Each row comes from the steps of one walk. Every step used is in the known rows, and no mark comes twice. Write the walk behind each row, first mark first.
(in the rows, 128 means zero)
Known rows:
dinop > nubar > meti > fosop > lumuzu: [ 90 143  93 136 151 134 136 142 128 162 132 124 103 136 129 118 132 119
 159 128 105 129 117 150 119 155 138 126 121 117 114  92 130 127 130 116
 110 131 116 111  82  96 119 145 150 127 129 139 120 136 122  93 110 106]
dinop > nubar > lumuzu > fosop: [110 122 103 135  92 129 134 139 129 140 134 134 104 111 117 131 109 141
 114 127 120 122 117  83 127  99 145 126 152 113 146 130 128 118 130 116
 107 134 131 108 116 180 133 132 144 126 151 150 105 135 219 129 144 127]
meti > fosop > lumuzu > nufaf > dinop > nubar: [ 79 144 164 142  92 132 119 129 139 137 141 142  98 136 149 108 148 149
 157 134 111 168 124 149 134 176 125 133 104 131 120 107 115 127 125 125
 108 129 124 152  74  79 144 134 126 134 142 135 122 120 124  84 103 145]
fosop > dinop > nufaf > lumuzu: [147 128 141 139 152 132 123 111 136 119 137 135 143 133 128 129 159 115
 139 172 121 127 131 141 123 114 113 134 123 111 127 150 154 133 130 133
 161 100 133 130  86 119 122 122  91 123  89 137 151 122 114 145 123 148]
lumuzu > nufaf > dinop: [131 122 188 118 122 115 121 122 129  94 126 142 133 102 128 143 139 154
 123 125 140 169 129 150 143 162 114 140 104 137 132 114 108 132 124 134
 131 126 132 156 144 107 131 118 112 136 137 106 123 122 145 133 116 145]
dinop > nufaf > lumuzu > fosop > meti: [164 116 139 143 129 126 121 108 124 144 120 150 131 132 127 101 145 133
 115 139 113  94 110 114 132 129 134 109 151 127 102 142 155 126 123 135
 156 109 116 139 153 114 104 117  97 126 114 144 125 116 145 130  99 120]
dinop > kovi: [121 123  96 113 147 124 135 144 129 106 160 125 122 135 100 150 136 135
 137 135 152 144 112 136 145 144 119 120 137 123 149 114 147 141 124 122
 130 127 140 149 168 121 103 130 150 135 159 137 133 135 135 142 133 136]
lumuzu > nufaf > dinop > fosop > meti: [164 130 159 120 101 140 121 130 120 128  89 134 125 136 140 131 134 170
 111  92 130 113 128 170 143 143 126 139 119 156  77 134 119 139 117 136
 136 131 123 172 172  90 141 115 106 134 133 107 110 125  80 138 114 119]
sulisum > dinop > nubar > lumuzu > nufaf: [107 129 125 131  94 132 131 120 130 142 116 142 128  98 132 126 102 143
 120 144 137 157 134  99 125 128 126 155 103 149 143 153 120 131 138 127
 104 134 134 108  76 159 130 130 139 129 116 130 126 141 206 116 140 152]
nubar > lumuzu: [135 127 116 114 157 113 138 136 135 120 149 125 126 102 112 151 113 149
 137 129 136 131 134 108 133 112 124 131 154 120 150 127 115 124 134 126
 115 140 126 102 153 162 130 123 128 124 121 115 134 124 121 129 137 137]
nufaf > dinop > fosop > meti > nubar: [146 124  90 115 127 133 120 125 120 120  98 124 126 189 139 115 132 125
 149  91 113  68 132 165 138 103 117 119 130 168  83 129 124 130 121 137
 134 139 138 173 213 126 146 117 116 136 124 106 124 111  28 113 128  95]
nufaf > dinop: [122 121 142 106 141 115 126 130 130  81 154 132 127 114 108 147 139 130
 139 132 125 142 133 143 136 145 122 123 117 130 142  99 103 131 125 134
 126 125 138 146 173 136 130 115 118 136 133 113 126 116 116 125 118 139]
nubar > lumuzu > nufaf: [149 128 168 126 142 116 132 129 133 134 128 141 127  88 131 145 110 174
 121 125 153 156 136 111 137 133 117 146 136 125 146 136 120 126 131 125
 120 137 124 108 122 134 132 126 124 123 125 112 133 133 143 138 136 138]
dinop > nubar: [120 121 119 122 118 129 135 135 130 127 136 135 106 126 109 143 134 144
 163 140 121 114 117 143 140 134 131 113 123 109 150 122 152 143 126 124
 108 126 144 137 119 160 104 144 143 138 148 129 130 137 148 123 133 136]
sulisum > dinop: [105 130 132 107 136 112 133 116 125 114 127 120 145 120 102 136 117 127
 144 136 131 158 134 138 123 138 129 123  97 145 164 126 117 140 137 135
 121 127 129 110 162 134 113 129 134 128 126 121 144 120 162 130 131 149]
sulisum > dinop > nufaf > lumuzu: [123 122 135 128 153 129 128 103 135 113 144 137 146 128 118  98 141 104
 139 174 125 151 131 118 124 128 116 131  92 146 147 152 139 138 134 139
 143 110 135 119 115 144 102 127 102 129  61 134 160 111 162 127 110 170]
meti > fosop > lumuzu > nufaf: [109 151 193 139 139 119 128 126 139 154 125 129 117 125 144 110 135 176
 164 122 141 179 123 150 132 175 125 124 118 123 138 119 126 126 129 124
 121 138  97 117  95  55 132 138 127 125 146 128 148 116 124 116 111 143]
nubar > lumuzu > fosop > dinop: [123 135 123 130 107 120 127 129 128 126 123 120 141 104 126 163 114 129
  92 120 126 142 135 108 106  95 136 140 161 116 144 132 117 107 134 121
 141 121 118  92 129 129 156 108 127 112 153 147 112 129 187 143 154 111]
meti > nufaf: [146 122 162 122 139 120 131 131 129 110 143 109 141 131 131 122 133 114
 134 120 141 121 137 125 138 141 131 110 128 100 153 128 131 128 129 135
 128 144 133 132 132 140 116 149 140 130 136 114 143 131  82 148 131 141]
meti > nufaf > dinop > kovi: [119 119 112 115 129 137 124 142 128  70 186 112 138 145 124 122 148  70
 103 127 145 131 130 112 143 155 122 120 125 122 132 110 114 128 117 133
 136 141 151 178 157 119 127 130 146 144 143 132 123 128  79 135 122 145]
meti > nubar > lumuzu > fosop > dinop: [114 130 105 134 120 120 121 122 125 139 110 123 142 146 142 146 109 112
 108 119 131 119 137 109 109  69 123 134 152 136 136 139 128 100 134 122
 137 130 127 103 135 140 165 114 136 116 153 137 127 121 158 131 166 101]
dinop > fosop: [150 129 139 112 138 140 139 146 127 125 120 113 115 147 115 132 125 155
 146 111 141 138 126 162 140 115 127 119 128 126 139 140 147 140 124 122
 125 133 130 133 158 140 124 139 126 130 127 124 138 125 105 161 138 136]
sulisum > dinop > nufaf > lumuzu > fosop: [117 117 153 136 127 126 124 104 131 123 130 138 142 124 122  93 129  98
 107 162 120 158 122  98 114 119 130 129  95 147 148 152 142 125 129 134
 147 101 127 119 123 138 110 122 100 126  87 161 144 109 225 140 109 161]
meti > fosop > dinop > nufaf > lumuzu: [135 141 158 149 173 137 119 118 138 141 110 135 140 149 145 117 159  88
 153 179 115 138 114 151 129 113 112 136 116 119 128 140 147 119 130 129
 171 110 121 112  79  88 133 133  93 128  81 144 161 122  94 114 114 155]
fosop > meti > nubar > lumuzu > nufaf: [160 128 117 133 145 114 121 113 123 160  94 148 136 131 153 130 105 164
 135 109 144  87 129 119 138 110 108 131 151 152 101 144 133 118 134 135
 127 147 121 127 154 115 141 119 129 127 137  92 137 128  79 102 138  93]
dinop > fosop > meti > nubar: [162 127  96 121 137 135 128 134 119 151  81 120 127 189 139 111 123 144
 164  94 128  67 122 163 138  95 120 108 139 151  99 147 154 134 123 129
 130 143 130 148 195 132 129 133 133 130 136 105 141 122  37 131 138  93]
nubar > lumuzu > fosop: [128 124 134 124 126 114 134 138 129 125 139 128 123 100 118 142 106 142
 102 114 135 147 127  89 123 104 135 125 160 120 155 128 110 112 130 120
 124 134 117  97 152 155 138 120 131 122 144 136 117 122 201 140 140 128]
nubar > meti > nufaf > lumuzu > fosop: [152 113 167 139 150 127 127 124 118 129 111 119 145 115 146  99 118  89
  82 104 145 110 124 111 112 122 150 119 121 120 110 105 117 120 117 133
 141 118 108 126 123 119 119 139 117 122  85 137 124 133 128 159 111 111]
nufaf > dinop > kovi: [105 120  91 107 138 126 126 144 132  75 172 130 123 127 100 146 146 112
 121 139 138 148 117 132 143 153 116 129 129 138 133  98 115 135 119 128
 132 127 147 171 187 118 121 112 139 141 147 134 121 122 124 131 121 141]

Write each row's walk:
[140 143 175 129 111 139 138 135 134 145 128 117 111 135 135 107 130 210
 139  99 146 178 142 158 127 145 128 127 122 127 126 157 150 143 126 123
 116 129 114 138 100  92 128 134 127 118 132 124 133 123 122 164 127 134]
dinop > fosop > lumuzu > nufaf
[151 135 142 124 112 153 126 111 121 139 106 105 152 175 149  66 122  96
 124  99 132  74 140 129 114 106 145 110 107 158  86 162 113 139 124 147
 137 131 113 134 148 119 122 138 104 122  61 124 147 122  23 149 113 135]
sulisum > dinop > fosop > meti > nufaf > lumuzu
[117 134  86 117 129 135 130 138 128 113 142 116 140 136 106 169 142 120
 124 144 144 146 120 155 127 130 118 131 142 123 136 118 154 136 126 125
 147 118 140 140 138 100 122 119 149 129 166 146 131 141 127 146 151 126]
fosop > dinop > kovi
[165 127 156 128 138 124 124 109 124 134 135 128 145 142 141  99 135 119
 138 114 133  55 130 130 133 126 138  94 135 116  97 129 117 138 125 147
 136 129 110 140 148 118 109 135 105 125  94 107 148 124   4 131 106 120]
fosop > meti > nufaf > lumuzu
[109 147 158 124  90 141 136 124 132 145 114 110 130 139 132  95 120 183
 131 104 144 196 152 149 109 143 130 138  88 155 129 161 136 143 133 129
 114 125 115 129 101  93 131 129 126 116 119 135 138 116 155 153 130 146]
sulisum > dinop > fosop > lumuzu > nufaf
[127 136 122 141  90 138 127 127 131 150 115 139 124 101 138 157 124 158
 118 141 135 138 132 127 125 115 122 157 135 116 120 151 140 131 135 121
 122 122 136 118  48 138 147 124 129 122 138 132 119 152 165 122 155 129]
fosop > dinop > nubar > lumuzu > nufaf
[142 124 144 143 108 130 123 125 124 130 117 121 141 125 124 149 144 118
  96 151 111 164 129 129 119 124 127 135 136 108 148 144 169 118 129 123
 163 106 134 125 105 124 131 113 128 124 166 159 119 131 221 150 138 127]
lumuzu > fosop > dinop > nufaf
[107 126 121 140  66 133 126 130 123 140 108 128 122 132 117 155 133 128
 119 130 114 129 118 145 113 116 143 126 128 112 137 129 156 128 128 117
 129 107 135 126  98 143 135 128 143 126 185 158 107 141 200 139 150 111]
lumuzu > fosop > dinop > nubar
[158 122 156 131  94 120 122 121 114 138 108 115 146 135 139 115 124 123
  98  89 125  82 122 116 124 142 151  96 148 113 116 124 133 119 123 134
 140 140 112 132 164 114 120 131 139 127 168 131 115 133 115 146 121 104]
lumuzu > fosop > meti > nufaf
[105 118 114 115 103 130 126 135 127  96 159 139 105 128 107 141 143 125
 149 143 108 118 125 139 138 141 129 123 110 125 135 106 118 140 124 127
 112 121 154 161 139 160 123 127 129 141 140 124 114 124 130 113 121 138]
nufaf > dinop > nubar
[157 128 123 133 108 123 125 124 118 142 125 117 145 121 145 116 106 117
  79  90 126  81 135  75 120 115 153 112 176 114 113 137 105 106 128 131
 132 151 112 111 154 131 140 126 137 119 151 128 107 133 110 126 131 102]
nubar > lumuzu > fosop > meti > nufaf
[128 124 132 139 110 133 132 134 133 145 130 142 107  95 131 138 114 167
 130 137 137 140 123 108 143 122 122 145 131 123 141 142 136 132 131 122
 105 136 138 120  77 161 129 137 136 129 131 121 122 146 165 120 138 138]
dinop > nubar > lumuzu > nufaf
[113 117 129 134  72 139 122 134 130 104 170 123 120 125 145 109 118  76
  73 118 107 112 132  58 124 117 145 127 138 113 133 126  96 107 121 126
 110 141 145 137 106 186 157 132 141 131 131 143  94 133 162 118 132 140]
meti > nufaf > dinop > nubar > lumuzu > fosop
[ 63 149  77 131 138 129 133 128 127 161 119 120 123 136 128 105 120  90
 147 137 102 149 129 144 102 154 145 137  92 147 120 100 110 130 135 123
 108 126 117  99  85  94 122 140 153 125 118 146 126 130 160  82 113 116]
sulisum > dinop > nubar > meti > fosop > lumuzu
[155 119 138 120 167 125 133 139 117 118 119 110 149 116 133 131 120  91
 103 114 137 119 138 134 125 147 136 128 122 110 124 106 123 128 124 132
 132 136 128 124 130 135 114 144 145 128 124 110 127 145  88 141 127 110]
nubar > meti > nufaf
[107 128 112 133 106 133 127 130 128 122 146 139 111 103 134 129 136 149
 112 123 119 157 141 142 116 174 129 151 105 133  89  99 115 140 122 125
 108 113 128 162  70  97 130 118 135 127 133 127  97 135 150 110 108 108]
fosop > lumuzu > nufaf > dinop > nubar > meti
[ 98 147 100 141 126 141 126 138 134 155 112 127 118 132 140 147 124 104
 147 152 110 114 121 130 126  99 131 146 142 115 130 127 120 114 136 116
 128 135 126  83  66 135 156 136 135 126 129 142 129 140 114  91 147 131]
meti > fosop > dinop > nubar > lumuzu
[153 115 151 133 171 127 129 115 137 115 152 140 123 124 118 108 152 127
 147 169 128 133 125 120 139 122 113 122 124 115 139 143 153 139 129 134
 145 111 133 137 117 144 101 130  97 131  79 127 157 115 121 138 110 161]
dinop > nufaf > lumuzu
[114 116  80 115 134 132 128 139 120 103 133 135 116 109 112 153 134  94
 117 139 109 114 124 146 131 146 131 141 112 136 102  87 114 138 121 126
 114 119 149 156 126 149 120 126 139 139 121 121  97 139 136 106 116 112]
nufaf > dinop > nubar > meti
[126 134 142 125 200 113 132 145 122 141  84 123 132 119 131 148 119  93
 139 125 130 134 111 165 135 149 128 137 121 129 124  85 116 122 127 125
 138 134 111  99 147  91 119 139 136 133 123 117 132 136 117 109 113 114]
nubar > meti > fosop
[146 127  73 121 162 112 126 117 124 148 117 133 134 150 133 130 110 136
 151 113 129  64 135 112 131  93 114 114 162 145 116 136 120 118 135 134
 119 147 129 120 189 147 134 121 134 126 132  98 137 119  54  99 139  89]
fosop > meti > nubar > lumuzu
[113 135  79 130 106 139 132 133 133 135 128 127 121 121 119 161 126 134
 129 148 116 110 136 123 117  95 129 141 149 110 130 141 130 127 137 120
 122 124 138 104  80 168 146 122 137 122 135 134 120 140 128 115 157 122]
fosop > dinop > nubar > lumuzu
[128 122 100 119 174 111 131 125 133 128 140 128 127 137 130 128 106 124
 156 128 141 106 135 106 135  85 106 123 143 134 153 136 124 116 135 129
 113 147 138 112 159 164 140 129 139 127 120 105 147 119  98 120 149 121]
meti > nubar > lumuzu
